What can hang from each mark:
vodel: koze vogopad
vogopad: bodusel ditir ralot vodel
lefol: koze
koze: lefol vakab vodel
ditir: vogopad
vakab: koze

Each row was made from one small tree. The marks that hang from a mark follow it in brackets, in alphabetical order. Every link used is in the known rows. Write each row's tree.
Known rows:
vogopad{ralot vodel{koze{lefol}}}: [1.068 -0.125 2.586 -1.800 1.579 -2.352 0.241 0.572 -1.218 2.637 -0.911 4.171 1.508 -2.616 -1.283 0.601 -4.561 -3.363 1.269 2.481 1.191 -2.596]
koze{lefol vodel}: [-2.872 -2.307 -2.165 -0.849 3.269 -0.235 -2.174 0.215 2.118 -1.376 -2.494 -0.301 -3.646 1.023 1.348 -1.520 0.500 3.527 -2.633 0.239 2.140 0.315]
vodel{vogopad{bodusel ditir}}: [4.469 -4.630 1.669 0.335 -2.732 6.927 -0.742 -0.461 -1.656 -1.463 5.035 0.290 1.005 1.886 -2.902 -1.677 2.643 -1.469 0.249 -2.601 -0.330 1.257]
lefol{koze{vakab vodel{vogopad}}}: [-4.603 3.472 -3.359 2.440 1.608 -0.473 -1.155 0.530 5.338 -0.914 -2.276 -4.463 -1.586 0.888 1.556 -0.152 5.476 4.463 -1.711 1.783 -1.059 4.894]
ditir{vogopad{ralot}}: [0.557 0.352 -0.537 -0.172 -0.639 -1.598 -0.238 0.088 -1.952 0.757 1.500 -0.740 1.351 1.753 0.295 0.376 -2.738 -3.590 0.963 -0.277 0.045 -2.010]
vakab{koze}: [0.502 -0.355 1.666 -1.505 -1.949 1.506 1.426 -2.139 -2.710 0.799 1.893 -0.673 0.330 3.724 1.359 0.062 -0.070 1.654 2.753 -2.049 0.540 0.460]
ditir{vogopad{ralot vodel{koze{lefol}}}}: [-0.215 1.506 1.176 -0.670 -0.998 -2.210 0.964 0.119 -1.674 2.357 -1.221 2.364 3.931 -2.676 -1.746 0.318 -4.057 -4.218 0.567 2.746 0.906 -3.376]
vogopad{vodel}: [0.282 -2.135 0.740 -1.402 0.525 0.932 0.814 0.545 -0.620 3.697 0.166 3.041 0.136 2.622 -1.164 0.682 0.751 0.945 -0.463 -1.553 1.424 1.441]
ditir{vogopad}: [-0.556 -0.275 -0.720 0.367 -1.623 2.039 0.710 -1.052 -0.454 1.089 1.835 -1.488 1.199 3.867 0.200 0.076 0.422 0.941 -0.004 -2.776 0.008 -0.512]
koze{lefol vakab vodel{vogopad}}: [-4.912 1.438 -5.034 0.879 2.363 -2.169 0.248 1.216 2.911 -1.166 -4.704 -1.391 -1.865 -0.207 0.201 0.130 2.370 5.089 -2.254 1.095 0.475 1.215]
ditir{vogopad{bodusel ralot}}: [2.204 -1.129 0.705 -0.721 -0.131 1.082 0.066 -1.747 -2.645 0.131 4.513 -1.385 0.842 -0.223 1.012 -0.022 -3.934 -6.463 0.641 -0.833 -0.794 -2.154]
vodel{koze{vakab} vogopad}: [0.302 4.279 0.516 1.001 -0.301 -0.070 2.032 -1.338 0.540 1.098 0.577 -0.900 1.451 1.729 1.989 2.843 1.950 3.735 2.051 -2.882 -2.598 0.274]
vodel{koze vogopad{ralot}}: [3.756 0.281 1.390 -0.661 -0.677 -1.229 -0.626 0.221 -2.201 -0.478 3.421 0.234 3.127 0.411 2.288 0.309 -1.194 -2.391 1.956 -0.934 -1.855 -2.176]
vodel{koze{lefol vakab} vogopad{ralot}}: [0.015 4.043 -0.553 0.090 0.637 -4.001 1.232 0.645 -0.458 0.722 -1.468 0.758 2.459 -2.748 0.498 2.175 -2.694 -1.285 2.296 2.795 -1.144 -2.290]
vakab{koze{vodel}}: [-1.676 -1.185 -0.497 -1.475 0.025 -0.245 -0.680 -1.057 -0.202 -1.264 -0.533 -2.301 -3.467 3.734 3.659 -1.551 0.755 3.644 -0.664 -2.190 1.087 1.035]
koze{lefol vakab vodel}: [-5.638 1.200 -3.255 0.185 3.401 -3.242 0.468 0.859 3.673 0.248 -5.665 -1.069 -4.959 -0.224 1.319 1.366 -0.370 5.585 -1.761 0.916 1.440 0.984]
vogopad{bodusel vodel}: [2.518 -3.420 1.740 -1.841 1.559 3.693 1.551 -1.778 -1.223 3.272 2.926 2.199 0.155 1.080 -0.510 0.238 -0.089 -1.589 -0.392 -2.029 0.978 1.762]
vodel{koze{vakab} vogopad{bodusel ralot}}: [3.746 2.868 1.253 0.114 1.093 -1.489 1.705 -1.821 -1.242 0.292 2.903 -0.870 0.915 -2.725 2.555 2.765 -2.111 -2.990 2.550 -0.888 -3.274 -1.419]
vakab{koze{vodel{vogopad}}}: [-1.558 -0.784 -2.238 -0.772 -1.747 0.105 -1.007 -0.909 -1.096 -2.658 0.222 -3.332 -0.486 3.562 2.710 -1.822 3.417 2.682 -1.172 -1.779 0.140 1.582]
ditir{vogopad{bodusel ralot vodel}}: [2.142 -1.363 1.194 -0.937 -0.195 0.243 1.358 -0.551 -2.650 2.405 2.528 0.663 2.209 -1.390 -1.544 0.048 -3.397 -6.927 -0.510 0.554 0.097 -0.755]

Write each row's tree:
[-5.256 3.037 -1.165 1.839 3.060 -0.639 -0.941 0.174 5.641 0.300 -3.220 -3.865 -4.509 0.252 2.404 0.691 2.780 4.908 -1.038 0.805 -0.178 4.011]  lefol{koze{vakab vodel}}
[4.582 -4.786 4.529 -0.924 -0.442 2.367 -0.239 1.822 -2.454 1.719 2.100 4.305 -0.694 -1.837 -4.729 -1.192 -2.848 -6.215 0.489 0.019 1.456 0.455]  vogopad{bodusel ditir ralot vodel}
[-0.732 3.616 1.572 -0.585 2.252 -5.323 2.612 1.246 -0.070 4.105 -3.991 3.820 0.261 -4.073 -1.642 3.401 -4.486 -1.018 1.609 2.947 0.553 -2.368]  vogopad{ralot vodel{koze{lefol vakab}}}
[0.665 -3.982 -1.054 1.131 -1.023 -0.525 -3.526 3.795 0.400 -3.655 -0.271 -0.146 -2.603 0.521 -1.745 -2.745 1.160 -1.510 -2.398 0.513 0.521 0.430]  koze{vodel{vogopad{ditir ralot}}}
[2.185 0.837 0.413 -0.635 0.235 -1.876 -0.971 0.187 -2.058 -0.788 1.367 1.599 3.728 -1.793 -0.393 0.040 -1.982 -3.301 1.322 2.194 -0.206 -3.145]  vodel{koze{lefol} vogopad{ralot}}
[6.097 -4.560 2.272 -0.020 -2.318 3.820 -1.577 1.292 -3.300 -1.720 4.974 0.925 1.288 -1.003 -2.659 -1.764 -0.156 -5.925 1.115 0.285 -0.593 -0.327]  vodel{vogopad{bodusel ditir ralot}}
[-0.989 -1.705 -1.987 -1.543 -0.037 2.493 -0.828 -3.118 -1.944 -2.885 1.186 -1.919 -0.172 -0.114 1.452 -2.662 1.426 0.160 -1.756 0.578 1.015 -0.145]  vakab{koze{lefol vodel{vogopad{bodusel}}}}
[1.194 0.233 -0.131 -0.409 -0.650 2.147 -0.413 -1.330 -0.730 -0.516 2.134 0.923 3.454 0.698 -0.158 -0.327 1.014 1.151 0.307 -0.693 0.067 -1.286]  vodel{koze{lefol} vogopad}
[-0.967 1.359 2.869 1.141 -1.759 0.383 2.083 0.933 1.532 2.611 -4.456 4.200 -0.273 -2.067 -5.224 1.552 -1.086 2.565 1.024 0.615 1.285 0.573]  vogopad{ditir vodel{koze{lefol vakab}}}
[0.111 1.323 1.559 0.360 -2.378 1.645 1.782 -1.562 -0.245 3.022 0.647 0.462 3.054 1.777 -0.424 0.757 0.093 1.081 0.113 -2.686 -0.337 -0.539]  ditir{vogopad{vodel{koze}}}
[0.035 0.061 0.185 -0.464 -1.281 -1.929 0.807 1.552 -1.992 3.215 0.051 1.371 2.617 0.949 -2.463 0.366 -2.508 -4.246 -0.100 0.709 0.676 -1.029]  ditir{vogopad{ralot vodel}}
[2.511 2.118 3.502 -0.702 2.182 -2.430 2.845 -1.316 -0.625 3.917 0.282 2.501 -0.136 -3.903 0.821 2.746 -4.463 -3.329 2.439 -0.294 -1.359 -0.690]  vogopad{bodusel ralot vodel{koze{vakab}}}
[-1.393 3.821 0.706 0.199 1.294 -1.081 2.377 -1.102 1.328 1.980 -2.217 1.079 -0.587 -0.441 0.959 2.739 -1.658 3.933 2.049 -0.613 -0.242 -1.188]  vodel{koze{lefol vakab}}
[-1.870 3.511 1.540 -0.432 1.253 -1.417 2.879 -0.416 1.638 4.363 -3.648 3.045 0.324 -1.582 -1.313 2.976 -1.265 3.048 1.058 0.825 0.863 -0.271]  vogopad{vodel{koze{lefol vakab}}}
[-1.316 -0.127 -1.994 0.821 2.085 -1.689 -4.070 1.544 2.209 -2.441 0.717 -3.057 -0.479 -0.547 1.693 -2.571 2.170 -1.998 -1.376 3.597 -0.129 2.108]  lefol{koze{vodel{vogopad{ralot}}}}
[-1.101 4.024 -0.882 0.430 -0.045 -0.608 2.088 -1.250 1.166 0.651 -1.214 0.157 2.240 -0.688 0.640 2.230 1.074 3.481 1.699 0.478 -1.422 -0.823]  vodel{koze{lefol vakab} vogopad}
[0.994 -3.455 -1.980 -0.406 1.651 3.121 -1.764 -1.576 0.612 -2.515 2.830 -2.567 -2.249 1.766 2.841 -1.554 3.311 0.944 -2.790 -3.265 -0.596 1.495]  koze{vodel{vogopad{bodusel}}}
[-3.654 -0.564 -3.134 2.071 -0.743 0.049 -1.133 2.901 2.995 -2.683 -5.345 -0.402 -2.864 -0.646 -3.314 -0.918 2.711 4.768 -2.035 1.254 0.897 2.035]  koze{lefol vakab vodel{vogopad{ditir}}}
[-3.661 3.364 -2.679 1.722 2.328 -4.103 -1.741 1.988 3.668 -0.927 -2.403 -3.369 -1.763 -1.857 1.474 0.067 2.169 0.232 -0.755 3.952 -1.414 2.914]  lefol{koze{vakab vodel{vogopad{ralot}}}}
[-2.690 -0.252 -2.051 2.555 -1.663 0.178 -1.115 2.230 2.917 -2.534 -3.579 -1.201 -3.781 2.008 -1.595 -0.578 3.701 4.970 -1.919 -1.640 -0.572 3.195]  koze{vakab vodel{vogopad{ditir}}}
[-2.944 -0.769 -2.955 -1.313 -1.293 -0.385 -1.375 -0.217 -1.199 -3.133 -1.927 -1.825 -0.008 1.635 1.114 -2.518 2.152 2.790 -1.494 1.500 1.671 0.314]  vakab{koze{lefol vodel{vogopad}}}
[5.972 -3.781 6.681 -0.251 -1.231 2.241 -0.025 -0.006 -2.058 1.251 2.961 3.907 -0.267 -3.293 -2.806 -0.200 -3.423 -5.694 1.505 -0.940 -0.194 -1.122]  vogopad{bodusel ditir ralot vodel{koze}}
[-0.057 -1.915 -2.937 -0.185 1.764 -2.979 -2.794 2.033 -0.120 -2.458 0.014 -1.407 -1.746 0.610 2.323 -1.269 0.531 -1.024 -1.711 0.201 0.080 -0.391]  koze{vodel{vogopad{ralot}}}
[3.422 -1.233 1.268 -0.711 0.098 4.729 0.428 -3.188 -1.151 -0.745 4.995 0.202 3.284 -1.609 0.891 -0.627 0.762 -1.317 0.628 -1.123 -0.957 -1.831]  vodel{koze{lefol} vogopad{bodusel}}
[-2.008 -2.624 -0.967 0.050 -4.124 1.726 -1.931 0.884 -0.668 -4.544 -1.941 -0.646 -0.649 1.229 -2.746 -4.233 2.506 2.096 -1.769 1.638 2.105 0.787]  vakab{koze{lefol vodel{vogopad{ditir}}}}
[-1.385 -0.328 -1.592 2.108 -0.640 -2.921 -1.608 4.372 1.269 -2.704 -3.828 -0.938 -3.520 -0.520 -1.457 -0.753 0.409 0.580 -0.905 1.067 -0.225 1.300]  koze{vakab vodel{vogopad{ditir ralot}}}
[4.488 -0.770 1.748 -0.038 -0.561 4.999 0.105 -3.570 -1.501 -0.435 6.544 -1.292 2.289 0.961 2.583 -0.182 1.632 -0.715 0.720 -3.850 -2.470 -0.783]  vodel{koze vogopad{bodusel}}
